Each row was made from one path, in order. Every step used is in the known rows, and no mark comes twice. Write each row's path.
Known rows:
r > n > v > h: [ 0.14 -0.22  0.12  2.52 -2.62 -0.46 -3.17 -0.81 -3.01 -0.64  1.85 -3.07
  2.32  0.94 -0.39 -2.51  0.36  0.15  0.51  0.86 -0.29 -0.35 -0.10]
m > w > x: [-4.16  2.79  3.16  2.04 -1.13 -1.03 -2.08 -1.87 -2.24  0.95  3.01 -0.20
 -1.15 -0.60 -1.26  1.05  0.46  0.43  4.46  0.48 -1.60  0.91  0.45]
x > w > v > h > m: [ 0.28  3.22 -1.35  0.62 -1.65 -0.62  1.27 -0.04  0.07 -2.47  2.40 -1.38
  0.29  1.08  2.75 -0.85 -0.73  1.53 -3.75  1.74  1.63 -0.44  1.13]
m > n > y: [-0.48 -1.56  1.37  2.76  0.90  1.46 -3.55 -1.66 -3.20  1.37  4.84 -0.56
  0.24 -0.66 -3.74 -0.34 -1.70 -0.91  2.66  0.83 -1.81 -0.81  0.55]
v > h > m > w: [-0.87  4.59 -0.62  2.68 -1.16 -1.64 -1.07 -0.47 -1.88 -0.12  1.83 -0.83
  1.08  1.18  1.50 -1.11 -1.72  3.11  2.25  2.18 -2.03 -1.31 -0.76]
y > n > r > h: [-3.50 -1.82 -0.36  2.37 -0.44  0.42 -3.71 -2.88 -4.64  0.71  3.89 -4.46
  2.16  0.55 -2.03 -1.11 -1.11 -2.04  2.15  1.54 -1.55 -0.70  0.30]
q > y > n > r > z: [-4.92 -2.02 -2.49  1.06 -0.80 -0.50 -2.18 -1.75 -2.73 -0.39  6.19 -6.17
  1.09 -0.16 -4.33 -0.83 -2.46 -3.74 -0.23  1.86  1.11 -0.57 -0.60]
z > x > w > v: [-1.97  0.46  2.00 -0.17 -3.70  0.45 -1.86 -1.70  0.16 -2.85  3.91 -3.37
 -1.77 -0.55 -0.75  1.62  1.50 -1.63 -3.59 -1.41  0.70 -1.51  2.15]
q > r > z > x > w > v > h: [-1.47  0.53 -1.38 -1.78 -2.66 -1.71 -2.39 -1.69  2.14 -3.04  2.92 -1.41
 -4.21  2.10  3.10  0.57  3.05 -1.69 -6.92  1.09  2.62 -1.75  3.35]
m > n: [-1.38 -1.10  3.22  2.88  0.55 -0.17 -3.31 -2.15 -1.78  1.39  2.55 -1.15
 -0.48 -1.24 -3.50 -0.13 -0.82  0.46  2.17  1.40 -2.22  0.30 -0.29]
q > r > z > x > w > v > h > m > n: [-0.98  0.78 -2.68  0.58 -0.12 -2.87 -1.73  1.91  2.58 -2.10  1.68  0.36
 -4.88  2.53  3.61 -0.04  2.32  0.19 -7.24  3.78  3.15 -0.63  2.27]
w > v > h > m > n > r: [-0.86  0.45  0.06  2.27  1.55 -0.42 -0.02  2.38 -1.31  1.91  2.19 -2.03
 -0.17  0.42  2.29 -1.50 -2.57  0.36 -3.33  2.28 -0.27  0.20  0.16]
z > x > w > v > h: [-0.80  1.70  1.05 -1.21 -3.83 -0.11 -1.59 -2.45  1.39 -3.38  2.52 -2.68
 -0.78  0.43  1.78  0.09  3.75 -1.42 -3.40 -0.24  0.66 -2.42  3.78]
m > n > e: [-1.95 -3.36  2.38  2.13  0.87  3.83 -3.49 -1.43 -2.49  1.97  2.97 -2.52
 -0.53 -0.53 -2.78 -0.53 -1.40 -0.03  2.21 -0.19 -3.31  0.12 -1.67]
m > n > v > h: [-0.29 -0.39  1.03  1.30 -0.22 -0.03 -2.74  0.74 -2.93  0.39  0.98 -1.63
  1.29  0.60 -0.45 -1.80  1.75  0.29  0.98  1.97 -0.84 -0.67 -0.31]
y > n > v > h > m: [-2.87  2.14 -1.54  1.34 -2.83 -0.46  0.73  2.08 -4.73 -0.50  2.85 -4.51
  2.10  2.20  0.68 -3.44 -0.47  1.30  1.82  4.86  0.05 -0.93 -0.32]
r > z > x > w > v > h > m: [-0.35  1.32 -2.32 -0.33 -1.24 -1.36 -0.53 -0.05  2.30 -3.59  2.85 -3.20
 -0.51  2.00  2.87 -0.54  2.53  0.22 -5.60  2.36  2.51 -2.19  2.68]
r > z > x > w > v > h > m > n: [-0.12  0.29 -1.81  0.75  1.04 -1.87 -1.73  0.59  2.98 -2.80  1.16 -0.96
 -0.92  1.78  1.82 -0.47  4.47  0.68 -5.96  3.79  2.40 -1.76  2.74]
h > m: [-1.41  1.30  1.21  2.96 -1.87 -0.38 -0.67 -0.54 -2.47  0.63  4.68 -3.92
 -0.33 -0.42 -1.22 -0.70 -5.07  1.87  2.98  1.21 -1.58  0.21 -1.26]
h > m > w > x: [-3.98  4.03  1.78  3.15 -0.99 -1.63 -0.60  0.47 -2.50  0.89  3.60 -0.64
 -1.38 -0.08  0.37  0.55 -2.53  2.24  4.59  1.71 -0.90  1.25 -0.61]
x > w > v > h > m > n: [ 0.45  2.16 -0.79  1.82  0.59 -1.13  0.14  0.89  0.61 -1.83  0.99  0.63
 -0.28  0.77  1.99 -0.82  0.81  1.85 -4.22  3.19  1.35  0.43  1.31]
r > w > v > h > m: [-1.28  2.55 -1.82  1.05 -1.39 -2.28 -0.23 -0.60 -0.59 -0.80  1.74 -2.26
  1.15  0.06 -0.25 -2.05 -0.81  2.34 -4.03  2.44 -0.41  0.04  0.54]
h > m > n: [-1.25  0.35  1.62  4.07  0.50 -0.97 -1.47  0.49 -1.90  1.22  3.19 -1.52
 -0.90 -0.65 -2.13 -0.85 -3.11  2.14  2.68  2.66 -1.65  0.67 -1.29]
r > z > x > w > v: [-2.02 -1.09  0.17 -0.39 -1.28  0.03 -2.48 -2.02  1.39 -3.14  3.44 -3.31
 -0.99  0.53 -1.72  1.31  3.00 -1.72 -5.84 -0.06  2.13 -2.00  2.30]
x > w: [-0.52  0.63  0.92  1.48 -2.71  0.80 -2.06 -3.34 -1.78 -2.68  4.20 -1.70
  0.65 -0.13 -2.24  0.75 -1.54 -0.04  1.11 -0.68 -0.68 -0.79 -0.31]

Which path is each row?
[ 0.00  1.37  0.82  3.20  0.32 -1.46 -1.31 -0.35 -0.74  0.92  1.65 -1.23
  0.18  0.27  0.66 -2.08 -0.99  2.67  2.51  3.46 -1.77 -0.10  0.25]	v > h > m > n
[-2.55  3.67  0.92  2.61 -0.28 -1.07 -0.07  1.65 -2.50  1.06  2.35 -1.39
 -1.13 -0.35 -0.75  0.26 -2.99  2.25 -2.94  1.28 -0.23  0.35 -0.82]	h > m > w > v
[-1.73  1.59 -1.93  3.56  1.68 -0.74 -2.23  2.25 -3.71  1.39  2.78 -1.87
  0.70  0.83  0.91  0.40 -4.50  0.01 -3.75  0.31 -0.08 -0.30 -1.71]	n > r > h > m > w > v
[-1.41 -0.94  0.74  4.12  0.67  0.25 -1.53  1.58 -3.23  2.08  4.55 -2.20
  0.07 -0.16 -1.35 -0.26 -5.44  0.50  1.73  1.30 -2.18  0.33 -2.32]	h > m > n > r
[-0.11  0.12 -0.52  3.29  0.51 -0.25 -1.37  0.79 -2.12  1.38  3.22 -2.02
  1.06  0.73  1.61 -1.61 -3.16  0.82  1.79  2.35 -2.15 -0.59 -0.79]	v > h > m > n > r
[-0.58  3.96 -1.67  2.16 -1.61 -0.77 -0.85  3.31 -4.33 -0.59  1.83 -1.74
  2.04  2.06  1.72 -1.44 -1.45  2.33  0.74  1.84 -0.71 -1.49 -2.43]	n > v > h > m > w
[ 0.04  1.96 -0.93  1.48 -2.41 -0.30  0.01  2.43 -3.85 -0.30  3.28 -4.18
  1.56  1.62  1.69 -2.44 -2.79  1.69  1.63  2.00 -0.28 -1.23 -1.72]	n > v > h > m
[-0.92  2.79  0.44  0.96 -1.14 -1.14  1.10  0.19 -0.62  0.79  2.25 -3.35
 -0.51  0.11  2.32 -2.07 -2.33  1.75 -2.01  2.17 -0.01 -0.08  1.23]	w > v > h > m
[-0.51  0.04 -3.29 -0.02 -1.11 -0.30 -0.45  1.06  1.07 -2.89  4.20 -4.02
  0.49  2.55  3.48  0.04  0.48 -1.18 -6.28  0.82  2.01 -2.76  1.55]	n > r > z > x > w > v > h > m
[ 0.46  1.22 -1.55  3.80 -2.44 -1.14 -1.51  1.68 -3.18 -0.60  2.24 -3.40
  2.04  1.65  0.95 -2.96 -2.12  1.73  0.90  2.25  0.22 -0.13 -1.34]	r > n > v > h > m
[-1.67 -1.11 -1.47  4.35  0.59 -0.57 -2.94  0.66 -3.26  0.38  4.11 -1.60
  1.73 -0.46 -4.08 -0.39 -4.14  1.08 -0.21  1.45 -2.80  0.34 -3.09]	h > m > n > r > w
[-1.71 -0.90 -0.88  1.24  1.15 -0.95 -2.78 -0.85 -1.24  0.42  1.27 -0.37
  1.68 -0.36 -1.85 -0.96  1.37 -0.59 -5.36  1.11 -1.33  0.16  0.86]	m > n > r > w > v > h
[-0.61  0.65 -1.15  1.22 -1.21 -0.39 -0.95  2.07  0.62 -2.01  3.02 -1.85
 -0.69  1.33  3.20  0.23  0.91 -0.99 -4.55  1.00  0.62 -1.72  1.31]	z > x > w > v > h > m > n > r
[-0.25  3.18 -2.20  4.49 -1.74 -1.94 -2.46  2.70 -3.59 -0.83  0.99 -0.74
  2.33  2.10  0.93 -2.00 -0.71  2.55  0.08  2.28 -0.29 -0.56 -1.94]	r > n > v > h > m > w
[ 0.50  0.94 -1.91  1.82  0.74 -0.01  0.14  2.09 -0.58 -1.25  2.36  0.02
  0.65  1.28  2.74 -0.42 -1.18  0.24 -4.64  1.81  1.01 -0.21  0.13]	x > w > v > h > m > n > r
[-0.92  3.55 -2.59  3.92 -2.91 -2.97 -2.65  3.83 -4.22 -0.15  1.58  0.64
 -1.69  2.82  2.42 -1.57 -2.81  2.04 -1.07  2.40  0.18  0.42 -2.53]	q > r > n > v > h > m > w
[-4.72  2.01 -5.37  0.52 -2.25 -2.64  0.24  1.06 -2.29 -1.79  4.39 -4.62
  1.45 -0.10 -1.12 -2.38 -2.14 -1.53 -4.85  3.32  1.35  0.13  0.00]	q > y > n > r > w > v > h > m
[ 0.68 -0.70 -3.64  1.71  3.09 -0.47 -0.41  2.09  0.70 -1.44  1.76  0.00
  1.23  2.25  1.83 -0.60 -0.05  0.13 -7.08  2.93  2.52 -0.43  0.21]	x > w > v > h > m > n > r > z
[ 0.61 -1.02 -1.84  4.39  3.07 -0.06 -4.46 -0.30 -3.47  0.93  4.32 -0.78
  0.90  0.49 -1.20 -1.14 -3.36  0.30  2.56  2.41 -0.49 -0.80 -0.44]	r > h > m > n > y
[ 0.11  1.19 -1.09  2.01  1.83  0.13 -0.40  1.49 -1.50  1.40  3.19 -0.48
 -0.06  0.49  1.33 -2.02 -1.60  0.42 -2.19  3.16  0.61 -0.63  1.91]	w > v > h > m > n > y
[-0.66 -2.27 -2.18  3.11  0.60  0.01 -3.29  1.09 -0.12 -2.45  4.94 -2.60
  0.17  1.60 -1.26  1.12 -0.57 -0.88 -1.79  1.20  0.44 -2.08 -0.95]	h > m > n > r > z > x > w
